Each row was made from one small tree. Brackets hold a mark, then the marks that hang from it, in the order of their numbers. Every link used is in the known rows. Write each row's tree.
Known rows:
{K603 K243 K531 K578 K675 K921}: [ -1 -10   3   4  -9   4   3  -1 -19  19   6   7  10   3  -6   2  -8   4
 -20]
{K578 {K603 K243 K531 K675 {K811 K958} K921}}: [ 12 -11   0   8   1  14   5  -9   2  21  23  -5   3  -6  10  -4   6  12
   8]
{K921 K603}: [  2   6  24  -6  -7   1   7  15   0  -8  24  -2   5  11  -5 -12 -12  17
  -5]
{K603 K531 K578 K740 K811 K921}: [ -6 -16  -6  -2  -3   2  15   3 -36  10 -14 -13  20  -6   2   1   2  -8
  -9]
{K603 K243 K531 K578 K675 K740 {K811 K958} K921}: [  3 -19 -14  10  -5  10  10 -23 -29  14  -4  -9  13 -10  17   2   1   1
   4]
{K740 {K603 K243}}: [  4  11  14  -5  -1  -5   2  -3  11 -10   9  -1  10  21  11 -15  -9  14
  -8]
{K692 K675}: [ -6  -1  12   1 -18  -8  11   0 -18 -12  20   3   1  14  -4  -7 -16  15
  -8]
{K578 {K603 K921}}: [  4   1  18  -8 -11   2   6   6   0   9  29  -4   5   2  -9  -6   5  17
  -1]
{K811 {K958 {K740 {K603 K578}}}}: [-12  -9   5 -11 -20 -14   5 -19  -2 -29  14   5  12   2   4 -22  -6  27
   1]
{K578 {K603 K243 K531 K675 K740 K811 K921}}: [ 21  -9  -4   5   3  12   6  -6 -18  23   5  -5   3  -4   2   2   6  -4
   7]
{K958 K740 K811}: [ -2 -16  -1   0 -19  -5  15   0   0 -20  20   1  21   8 -18  -9 -19   4
   1]
{K578 {K603 K243}}: [ 10   8  18  -4  -5   5  -1   8   2   0  21  -3   5  11   4 -16   4  14
  -9]
{K740 {K603 K578 K675 K921} {K958 K811}}: [  4 -11 -12  -2 -15 -13  18  -9  17 -19   7   4  -1   4 -15 -11  -8  14
   5]
{K578 {K603 K531 K675 {K740 K958} K811 K921}}: [ 15 -11 -11   0  -1   4  13 -10 -16   8   1  -4  -3 -12  -9   4   4   0
  16]
{K811 K958}: [-13   0  14   2 -14   2  10 -16   1 -14  27  -4  13   3   8  -8 -10  26
   1]
{K603 K243 K531 {K740 K958} K921}: [ -1  -2  -6   0   0   6   5 -10 -16  11 -13 -11  11  -3   8  21  -8  -2
  -4]
{K958 {K740 {K603 K243 K531 K578 K675}}}: [  1 -11  -1  -7  -9 -13   0  -8 -13 -13  -4  18   7  10  -9 -16 -13   7
 -12]
{K578 K603}: [  3   4  19  -6  -9   0   5   8   0  -7  25   0   3   7  -7 -17   2  18
  -6]
{K740 {K603 K243 K531 K578 K921} {K958 K811}}: [ -2  -9 -14  -2   2  -6   9   9  18 -10 -10  -6   7   6   4  -6  -6   5
 -14]
{K921 {K603 K243 K531 K578 K675 {K740 K958} K811}}: [ 16  -8  -8   1   2   3   7   4 -21  -6 -17  -3  -2  -1   5 -11  -4  -2
  -2]

Which tree is each row?
[ -3  -3   6  -6 -13  -7   0 -24   8 -19  17   1  13   7  14 -14 -10  24
   6]
{K811 {K958 {K740 {K603 K243}}}}
[  5 -11  -7  11   0   5  18 -14 -30   0  -4   1  11   1  -5   1 -13  -7
   6]
{K603 K531 K675 K740 K811}
[-10 -14   1  -2  -2   0  12  13 -20  13  -2 -10  22  -1  -2  -5   0  -2
 -16]
{K603 K531 K578 K811 K921}
[ 12 -13   2   4   0   8   4  -5  -4   1  16   1   6   0   8 -10 -13   9
   7]
{K921 {K603 K243 K531 K675 {K811 {K958 K740}}}}
[  7  -2  12  -2  -4   5   3   9  -1  -7  13 -14   9   5  23 -27   3  17
  -4]
{K921 {K603 K243 K578 {K811 K958}}}
[  1  -8  -5   5   3  -2   6 -13   1 -10  -1   2   6   7  18 -23  -4  12
  -5]
{K740 {K603 K243 K531 K578 K675 {K811 K958}}}
[  5  -1  13  -3   2  10  -1  13  -1  20  17  -4   6   3   2   0   4   8
 -14]
{K578 {K603 K243 K531 K921}}
[ -1  -5  -1   5  -8   4  16 -23 -16 -13   8 -16  18  -2  18  -7  -4  10
  16]
{K603 K740 {K811 K958}}
[ 22  -8 -12   2   3   9   7 -11 -12  15  -4  -7  -2  -8   3   5   6  -3
  12]
{K578 {K603 K243 K531 K675 {K740 K958} K811 K921}}
[  9  -9  -3   3   5  15   5  -7 -11  16   8 -18   9 -10  22   1  11   6
   7]
{K578 {K603 K243 K531 K740 {K811 K958} K921}}
[ 17  -7   2   4  -9   7   8 -10 -18  -6   8  -7   1  -1  17 -20   0  12
   9]
{K921 {K603 K243 K578 K675 K740 {K811 K958}}}
[ -8 -26 -10   4 -14  -4  11 -17 -24 -11   5   8  14  -7  -4 -16  -8   8
  -1]
{K603 K531 K578 K675 {K811 {K958 K740}}}
[  9 -15 -11   7  -3   7   9 -10 -35  20 -12  -5  14  -3   5   2  -1 -11
  -4]
{K603 K243 K531 K578 K675 K740 K811 K921}
[  2  -3  -7  -5  -2  -9   3  -8   3  -1 -10   7  -2   5  -1  -3  -7  11
  -9]
{K740 {K603 K243 K531 K578 K675 K921} K958}
[ 23  -2  -4  -2  -7   0   8  -3 -17 -10  -9  -6  -3   2   6 -16  -1   3
   7]
{K921 {K603 K243 K578 K675 {K740 K958} K811}}
[  1 -25 -12   4 -11   3   4 -19 -19  14   5  -1  17  -8   7  -4  -3   5
   0]
{K603 K243 K531 K578 K675 {K811 {K958 K740}} K921}
[  2 -12  -6   3   2   0   6 -15   2   7   3  -2   8   2  17 -12  -1  12
  -1]
{K740 {K603 K243 K531 K578 K675 {K811 K958} K921}}
[ 15  -4  -8  -3   7   8   5   0 -10  13  -9 -17   5  -7  11   4  10  -3
   5]
{K578 {K603 K243 K531 {K740 K958} K811 K921}}
[ 14  -6   3   3  -2  12   3  -6 -19  20  12   3  -2  -3  -4   7   1   4
   0]
{K578 {K603 K243 K531 K675 K740 K921}}
[ -6 -16  -3  -5 -13  -6   1 -24  -5  -5  11   9   9  -2   4  -7  -8  20
   0]
{K811 {K958 {K740 {K603 K243 K531 K578 K675 K921}}}}
[  6  -8  -1   8 -14   3   8 -20  -9  -5  12  -3  12   4  16 -23  -1  13
   2]
{K603 K243 K578 K675 {K811 K958}}
[ 17   4  14   1  -9   5   1  -3   0   2  26   8  -3  10  -5 -15   0  15
  -1]
{K578 {K603 K243 K675}}
[  1 -12  -3  -4 -12 -12  14  -2  13 -28  15   3  15  13 -13 -16 -17   8
   4]
{K958 {K740 K603} K811}
